Known rows, with every way that one mark hangs from another
q_493[q_189]: [ 1.33 -2.13  0.98  0.60  0.53 -0.60 -0.30 -1.49  1.15  1.14  1.75  1.35
  2.07  1.61 -0.54 -0.15  0.22 -0.09 -0.29  0.96]
q_189[q_141]: [ 0.55 -2.68 -2.47  0.39  0.39  1.49 -0.29  0.63  0.81  1.78 -0.35 -0.14
 -0.95  3.33 -0.50 -0.56 -0.12 -0.93  0.75  1.01]
q_250[q_875[q_607[q_637]]]: [ 1.32  1.91  1.35 -0.01 -1.00 -2.30 -1.28 -0.79  0.48  1.59  0.91 -0.63
  0.78  1.06 -1.04 -1.27 -0.24 -0.76 -0.18 -0.74]
q_189[q_141 q_607[q_637]]: [-0.59 -0.18 -1.19 -1.45 -0.63  0.01 -0.48 -1.57  1.10  2.09 -1.99  0.38
 -1.33  2.49  1.74  1.14 -0.97 -1.68  0.55  1.41]
q_493[q_637 q_875]: [ 1.45 -0.74  1.55 -0.41 -1.01 -0.45 -1.15 -0.17  3.09  1.74  0.47 -0.28
  0.29  0.90  1.81 -1.26 -0.77  0.35  2.36  1.23]
q_250[q_875[q_493[q_189] q_607]]: [ 1.00  1.23 -0.07  0.95 -0.55 -3.27 -0.17 -0.49  1.56 -0.37  3.88 -0.68
 -0.50 -0.67 -1.62 -1.11  1.48  1.24 -1.50 -1.23]
q_250[q_875[q_493]]: [ 1.11  0.33 -1.31  1.29 -0.01 -1.89 -0.77 -0.66  2.03  0.71  0.51 -0.96
 -2.03 -0.32 -3.63 -0.65  0.87  1.05 -1.23 -0.44]
q_607[q_189[q_493] q_875[q_250]]: [-1.47 -0.07  0.17  0.63  0.14  0.96 -0.28  1.21 -4.50 -2.19 -1.89 -0.70
  0.66 -2.46 -2.46  0.42  0.39  0.53 -1.38 -1.51]
q_607[q_875[q_493]]: [-0.37 -1.37 -1.73  0.02  0.42 -1.27 -0.64  0.31 -0.80 -1.92 -1.90 -0.15
 -1.62 -0.83 -4.01  0.06  0.63  0.02 -1.11 -1.04]
q_607[q_637]: [ 0.63 -1.01  1.22  0.13  0.22  0.67 -1.14 -1.35 -1.46  0.97 -2.32  1.03
  1.39  1.55 -1.78 -0.54 -1.48 -1.51 -0.06  1.22]
q_250[q_875[q_607]]: [ 1.85  0.80  0.07 -0.04 -1.54 -3.03 -1.09  0.01  1.94  1.76  2.23 -1.20
 -0.18  1.04 -1.53 -1.67  0.55 -0.20 -0.06 -0.81]
q_637[q_493]: [ 0.64 -0.38 -0.22  1.18  0.82  0.96  0.37  1.16 -0.09  0.04 -2.36  1.29
  0.58 -0.39 -3.02  0.19  0.25 -0.88 -0.80 -0.15]
q_637[q_493[q_875[q_250 q_607]]]: [ 0.45  2.05 -1.21 -0.41 -0.34  1.31  0.51  2.64 -1.97 -0.07 -0.25 -1.95
  0.62 -1.63 -1.83 -0.31 -0.32 -0.69  0.66 -1.17]
q_189[q_141 q_607[q_637[q_493] q_875]]: [-1.66  2.32 -1.22 -1.04  0.91 -0.10  0.18  0.13  0.75  0.22 -4.18  0.73
 -1.01  0.68  1.16  3.26  0.30 -1.75 -0.11 -1.40]
q_875[q_493[q_189 q_637]]: [ 0.46 -1.66  2.04  1.39  0.33  0.15  0.71 -0.87  0.99 -1.62  1.72  2.17
 -0.39 -1.14  0.37 -1.51  0.27  1.41 -0.61  1.09]
q_493[q_875]: [ 1.24 -1.00 -1.25 -0.75 -0.57 -1.10 -1.73 -0.28  2.05  2.44 -0.08 -1.61
  0.56  1.61 -1.25 -0.11 -0.55 -0.30  1.41  0.77]
q_189[q_141 q_607[q_875]]: [-0.65 -0.62 -2.82 -2.02 -0.65 -1.87 -0.48 -0.32  2.70  1.24 -1.32 -0.45
 -2.36  2.05  1.20  1.70  0.61 -1.16  0.67 -0.32]
q_607[q_637[q_493[q_189]] q_875[q_250]]: [-0.63  2.59  2.01  0.81  2.89  2.25  0.96 -0.04 -3.88 -1.48 -2.56  0.85
  2.93 -1.31 -1.49  2.27 -0.16 -0.80 -0.71 -2.26]
q_607[q_637 q_875[q_250 q_493[q_189]]]: [-0.97  0.86  0.68  0.29  2.12  1.38  0.32 -1.09 -4.58 -2.49 -1.24 -0.02
  0.76 -1.61 -2.27  1.01 -0.47  0.09 -1.12 -1.35]
q_189[q_141 q_493[q_637 q_875] q_607]: [-0.69  1.35 -1.19 -1.40 -1.89 -0.33 -0.76  0.35  4.89  1.94  0.54  0.37
 -4.65 -0.54  4.70  1.49  0.74 -0.42  2.26  0.14]
q_637[q_493[q_189[q_141 q_607]]]: [-0.26  0.75 -0.78  0.38  1.05  0.13  1.28  0.05  2.63  0.95 -0.08  1.57
  0.13  0.52  1.55  2.39  1.25 -0.43 -0.63 -0.13]
q_875[q_493]: [ 0.21 -2.20 -1.70  0.67 -0.18  0.00 -0.26  0.04 -0.89 -1.04 -0.98  0.30
 -1.77 -0.71 -4.03 -1.23 -0.12  0.20 -1.30  0.92]
q_607[q_875]: [ 0.56 -1.49 -0.48 -0.55  0.28 -1.40 -1.13 -0.07  0.16  0.04 -1.64  0.09
  0.21  1.11 -2.53  0.22  0.29 -0.87  0.03 -0.79]
q_189[q_141 q_607]: [-0.01 -1.35 -2.61 -1.48 -1.20 -0.74 -0.26 -0.63  2.69  2.28 -0.43 -0.04
 -2.34  2.31  1.28  0.56 -0.05 -1.15  0.66  1.42]
q_637[q_493[q_189[q_141 q_607] q_875]]: [-0.22  1.98 -1.64 -0.27  0.89 -0.76  0.50  0.21  4.17  2.03  0.49 -0.27
  0.36  0.75  2.48  3.19  1.18  0.09  0.67 -0.60]
q_493[q_189 q_875[q_607[q_637]]]: [ 0.66  0.95  1.42 -1.02 -0.46 -1.87 -1.23 -1.09  0.33  1.32  2.57 -0.68
  3.25  1.33  1.56  0.12 -0.60 -0.46  0.99 -0.07]

Rows
[ 0.27  1.63  1.18 -1.89 -0.53 -2.95 -1.42 -3.22  3.25  2.71  1.09 -0.22
  2.02  1.07  2.61  2.28 -0.55 -0.34  0.99  0.85]
q_493[q_189[q_607[q_637]] q_875]
[ 0.18 -0.34 -0.64  1.96  2.34  1.96  1.24  1.08  1.04  0.61 -0.02  1.48
  1.26  1.30  0.05  1.42  1.17 -0.23 -0.49 -0.47]
q_637[q_493[q_189[q_141]]]
[-0.32  2.13  0.55 -0.42  1.06 -0.40  1.37 -0.27  0.04 -0.66 -0.70  0.92
  0.95 -2.12 -0.18  2.52  0.94 -0.35 -0.90 -1.51]
q_637[q_493[q_189[q_607[q_875[q_250]]]]]
[ 0.43 -0.86  1.76 -0.46 -0.52 -0.47  0.71 -1.60  4.41  1.47  2.55  2.14
 -0.47  1.67  5.77  0.13  0.33  0.32  1.27  1.64]
q_493[q_189[q_141 q_607] q_637]
[-0.89  0.27  0.88  0.47  1.87 -0.76 -0.48 -1.44 -1.88 -2.04 -1.52  1.13
  1.02 -0.54 -2.00  1.36  0.17  0.07 -1.50 -1.22]
q_607[q_637 q_875[q_493[q_189]]]
[ 0.46  2.08  0.18  0.52 -0.77 -2.21 -0.78 -0.45 -0.55 -0.38  0.73 -0.89
 -1.08 -0.72 -2.55 -1.39  0.04  0.20 -1.35 -0.99]
q_250[q_875[q_493 q_607[q_637]]]
[-1.17 -0.98 -0.78  0.36 -1.52  1.18  0.96  1.70 -6.68 -3.52  0.55 -1.93
  0.41 -2.77 -3.14 -3.42 -1.02  1.24 -2.13  0.73]
q_875[q_250 q_493 q_607[q_189]]
[-1.48 -1.49 -0.52  0.91  0.26 -1.46 -0.54  0.46 -2.53 -2.98 -2.36 -0.77
  1.14 -1.07 -3.46 -0.31  0.41  1.73 -2.48 -0.48]
q_607[q_189 q_875[q_493]]
[ 1.48  0.24  2.61 -0.11  0.27  1.25  0.21 -0.85  1.30  1.37  3.26 -0.55
  1.85  0.09  3.42 -0.70 -0.73  1.13  2.45  0.90]
q_493[q_189 q_637 q_875[q_250]]
[ 0.12 -0.61  0.66 -0.10 -1.73  2.00  1.32  1.69 -4.04 -3.10  1.45 -0.28
 -2.33 -3.10 -0.84 -4.09 -1.04  0.31 -0.07  0.63]
q_875[q_250 q_493[q_637] q_607]
[ 0.58  1.44 -1.23  0.33  0.93  2.10  0.38  1.63 -0.93  0.84 -1.63 -1.52
  0.65 -1.16 -2.36  0.75 -0.38 -0.30  0.72 -0.65]
q_637[q_493[q_875[q_250]]]
[ 0.04  1.15  1.36  0.10 -0.37  0.51  0.14  1.19 -2.79 -0.93 -1.99  1.19
  1.53 -0.58 -1.69 -0.88 -0.76 -1.88 -0.77 -0.46]
q_875[q_607[q_637[q_493]]]
[ 1.00 -0.67  0.93  0.38  0.80  0.61 -0.15 -0.26  4.35  2.27  3.23 -0.04
  0.97  2.78  5.29  0.11  0.22  1.09  2.72  0.87]
q_493[q_189[q_141] q_637 q_875]
[-0.08 -1.89  0.26  1.66  1.08  1.56  1.17 -0.05  1.33 -1.13  1.96  1.65
 -1.30  0.31  1.87 -1.03  0.55  1.42 -0.08  0.99]
q_875[q_493[q_189[q_141] q_637]]
[-0.61 -1.37 -1.10  0.11 -1.09  2.21  0.89  2.12 -5.07 -0.81  1.08 -2.23
  1.53  0.90 -0.02 -2.77 -1.07  0.21 -0.23  0.88]
q_875[q_250 q_607[q_189[q_141]]]
[-0.73  0.61  0.05 -1.79 -1.26 -0.97  0.48 -0.53 -0.37 -1.91 -1.01  0.05
 -3.27 -3.01 -0.09 -0.14 -0.25  0.26 -0.11 -0.19]
q_189[q_607[q_875[q_250 q_493[q_637]]]]
[ 0.75  1.20  0.19  0.93  1.47 -0.18  0.04  0.37  2.24  1.18  0.27  0.14
  2.52  0.01 -0.50  1.87  0.89  0.27  0.16 -0.77]
q_637[q_493[q_189 q_875]]
[ 0.18 -1.23 -0.96 -0.81 -0.16 -1.17  0.18 -1.70  3.39  2.09  1.96  0.80
 -0.25  2.34  2.77  1.29  0.64 -0.37  0.28  1.16]
q_493[q_189[q_141 q_607]]
[-0.44  1.33  0.87 -0.90 -1.34  0.54 -0.72  0.48 -4.62  0.12  0.01 -3.02
  3.53 -0.19 -0.01 -1.51 -2.08  0.17  0.50  0.57]
q_493[q_875[q_250 q_607[q_189 q_637]]]
[-1.29 -1.68  0.35  1.14 -1.54  0.67  0.98  2.19 -2.30 -3.17  0.94 -0.07
 -0.52 -0.65  1.40 -3.58 -0.19  1.75 -1.11  1.13]
q_875[q_493[q_637] q_607[q_189[q_141]]]
[-1.27  1.25 -1.53 -2.13  0.10  0.94  0.00 -0.83 -1.40  0.76 -2.44 -0.93
 -1.52  1.07  1.27  1.93 -0.88 -1.69  0.90 -0.42]
q_189[q_141 q_607[q_637 q_875[q_250]]]
[ 0.23  0.99  0.96  0.15  0.43 -1.26  0.84 -0.83  2.23  0.42 -0.24  2.07
  1.01 -0.91  0.13  1.91  0.96 -0.46 -1.08  0.05]
q_637[q_493[q_189[q_607]]]
[ 0.16 -1.25 -0.72  0.90  1.00  2.02  1.16 -0.52 -3.06 -1.46  1.52 -0.16
 -0.40 -1.72 -2.75 -0.88 -0.23  0.88 -1.12  0.54]
q_875[q_250 q_493[q_189]]
[ 0.99 -0.67  3.69 -0.76 -1.24 -1.97  0.19 -2.46  4.13  0.94  2.37  2.71
  0.58  0.04  4.25 -0.37  0.06  0.31  0.65  1.83]
q_493[q_189[q_607] q_637]
[-0.13  0.66 -1.34  0.35 -0.12  3.82  0.02  1.93  0.54  1.10  0.86 -0.68
 -3.44 -0.64  2.51  0.09  0.07 -0.13  2.66 -0.41]
q_189[q_141 q_493[q_637 q_875[q_250]]]
[-0.20 -0.24  1.41  0.50  1.16  1.09  1.05 -0.06 -1.87 -2.82  0.90  0.52
 -0.53 -2.32 -0.32 -0.51  0.32  1.30 -0.24 -0.95]
q_607[q_875[q_250 q_493[q_189 q_637]]]
[-1.63 -0.99 -0.82  0.72  0.58  0.62  0.37  0.89 -5.20 -3.40 -2.05 -1.91
  0.90 -2.13 -3.74 -0.70 -0.28  1.76 -2.13 -0.59]
q_607[q_189 q_875[q_250 q_493]]
[-1.15  0.66 -1.28 -2.00 -0.07 -1.10 -0.78 -1.13  1.02  1.13 -2.69  0.10
 -1.35  2.14  1.72  2.30 -0.31 -1.71  0.58 -0.30]
q_189[q_141 q_607[q_637 q_875]]
[ 1.39 -0.07  1.27 -0.59 -0.67  1.74 -0.30  0.23  0.54  1.42  0.78 -1.41
  0.04 -0.18  1.48 -1.65 -1.45  0.41  2.75  1.20]
q_493[q_637 q_875[q_250]]
[-1.07 -0.96  1.00  0.93 -1.87  0.87  0.21  2.39 -1.59 -1.56  1.03  0.81
 -0.34 -0.41  2.37 -2.36  0.36  0.37 -0.32  0.26]
q_875[q_607[q_189[q_141 q_493[q_637]]]]
[-1.71 -0.59  0.80  1.37  0.34  0.85 -0.20  1.85 -0.59 -1.77 -1.45  0.98
 -0.41 -0.29  1.97  0.39  1.16  0.95 -0.28 -1.13]
q_607[q_189[q_141 q_493[q_637]] q_875]
